Each row was made from one path, in order. Every step used is in the known rows, and no mark comes twice. Write each row's path.
Known rows
b -> e -> s -> d -> r: -15, -2, 24, 9, -4, -25, 8, 3, -1, -3, -14, 16, 3, -13, 1, -2, -6
e -> s -> v: -7, -5, -15, 16, 0, -19, 6, 10, -2, 12, -9, 11, -7, 1, 3, -1, -2
d -> r -> u -> b -> e -> s: -5, 8, 11, -14, 3, 4, -7, -2, 9, 19, 0, 1, 11, 1, 2, 3, -8
u -> b -> v -> r: 7, 4, -3, 0, 9, 16, -11, -7, 28, 6, 12, -23, -11, 7, -12, 3, 36
u -> s -> v -> r: 5, -12, 6, 5, 14, 31, 13, -7, -23, -7, 2, -5, -10, 7, 3, -2, 6
r -> u: 4, -6, 6, -8, -8, -11, -10, 8, 0, -6, 9, -2, 12, -2, 0, 5, -7
r -> u -> s -> d: -4, -4, 30, 2, -10, -3, 2, 3, -19, -16, 11, 14, 17, -2, 10, 2, -4
r -> e -> s -> v: -1, 10, -34, 14, 5, -12, 6, 5, 5, 16, -20, 6, 0, 8, 1, 1, -15
v -> r: 5, -11, 2, -6, 6, -9, -2, -1, -5, -15, 5, -11, -16, 7, -4, -1, 8
v -> r -> u: 9, -7, 1, -15, -2, 8, -9, 2, 15, -19, 13, -7, 3, 5, 1, 3, -2
b -> d -> r: 4, -12, 6, -12, -15, 24, 4, -7, -21, -8, 10, -15, 5, -17, -8, -4, 10
u -> b -> e -> s -> v: -8, 3, -8, 14, 22, -18, 0, 4, -11, 22, -14, 11, 6, 9, -6, 4, -10
u -> b -> d -> r -> e: 11, 11, -20, -13, 2, 44, -3, -16, -18, 11, 9, -22, 4, -5, -11, -2, 5
e -> s: -9, -4, 1, 1, -2, -48, 2, 8, -4, 8, -6, 4, -13, 11, 3, -1, 8
d -> r -> u: 6, -7, 12, -11, -17, 22, -6, 3, -4, -4, 10, -11, 6, -15, 3, 0, -3
e -> s -> d -> r -> u: -9, 1, 7, 3, -25, -6, 1, 8, 17, -6, 3, 18, 8, -14, 14, -2, -3
s -> v -> r: 8, -12, -12, 8, 10, 23, 2, 1, -8, -12, 1, -4, -8, -2, -4, -1, -1
r -> e -> s -> d: -9, 13, -14, 12, -1, -45, 3, 6, 8, 1, -16, 17, -1, 6, 3, 0, -7
d -> r: 2, -10, 14, -3, -8, 8, 3, 0, -27, -2, 4, -14, -14, -12, -2, -4, 7

Which path is each row?
2, 4, -4, 10, -8, 11, 3, -2, -13, -8, -4, 0, -2, -16, -2, -3, -8  s -> d -> r -> e
4, 15, -23, 0, 3, -6, -3, -7, 55, 8, -13, -15, -6, 12, -4, 2, 21  b -> v -> r -> e -> s
-2, 4, 24, 1, -1, 23, -8, -1, -8, -6, 8, 10, 25, -17, -4, 4, -15  s -> d -> r -> u -> b -> e
12, -1, -20, -2, 9, 40, -12, 0, 5, -2, 15, -1, 4, 4, 0, 3, -2  s -> v -> r -> u -> b
11, 0, -13, -26, 3, 33, -14, -9, 7, -9, 25, -9, 16, 9, -6, 2, 7  v -> r -> u -> b -> d
3, -9, 12, 4, -2, 30, 5, 2, -17, -2, 6, 4, 17, -2, 8, 3, -10  r -> u -> s -> v
-4, -7, 16, 11, -12, 0, 4, 3, -19, -12, 5, 4, -7, -22, 0, -4, 4  s -> d -> r
9, 3, -6, -3, -2, 18, 1, -5, -10, 5, -4, -18, -9, -8, -5, -2, -5  d -> r -> e
4, -7, 32, -14, -13, 31, 5, -6, -15, -1, 13, -11, 3, -6, 11, -1, 0  d -> r -> u -> s
-13, -1, 10, 11, -16, -21, 8, 6, -6, -1, -3, 13, -11, -12, 8, -6, 8  e -> s -> d -> r
-1, 11, -16, -3, -5, -6, 6, -3, 3, 17, -13, -8, -14, 1, 3, -4, -4  d -> r -> e -> s
-15, 0, 5, 14, -6, -51, 5, 12, -6, -4, -6, 21, -7, 1, 4, -2, 4  e -> s -> d
12, 3, -18, -8, 12, 2, -2, -6, 6, -10, -2, -15, -12, 12, -7, 0, -4  v -> r -> e
-1, -6, -20, 8, 6, -3, 6, 3, 12, 0, -7, 6, -14, 8, 3, -3, 3  e -> s -> v -> r
-17, -3, 20, 13, 6, -56, 4, 8, -2, -7, -16, 24, 12, 3, -1, 2, -8  b -> e -> s -> d
-4, 12, -19, 4, 4, -29, 4, -1, 19, -12, -12, 14, -11, 12, 4, -3, -2  v -> r -> e -> s -> d
2, 10, -24, -8, 10, -22, 1, -4, 22, 2, -11, -5, -19, 21, 1, -2, -2  v -> r -> e -> s
-10, 7, 6, -1, 21, -43, -3, 2, -6, 19, -9, 5, -1, 17, -6, 3, 0  u -> b -> e -> s
1, 18, -28, -14, -2, 21, 2, -13, -2, 25, 1, -11, -1, 5, -4, -3, 6  u -> b -> d -> r -> e -> s
-11, -3, 17, -1, 11, -51, 2, 6, -3, 6, -15, 7, 3, 12, -4, 2, -8  b -> e -> s
3, 2, 29, 3, -10, 28, -3, -7, 36, -20, 12, -1, 19, -5, 7, 3, 19  b -> v -> r -> u -> s -> d
11, -10, -12, -2, 0, 35, -7, 3, 15, -13, 8, 0, 10, -3, 1, 3, -11  s -> v -> r -> u
5, 0, 17, -11, 5, 28, -10, -3, -4, 9, 8, -9, 17, -8, -6, 5, -11  d -> r -> u -> b -> e
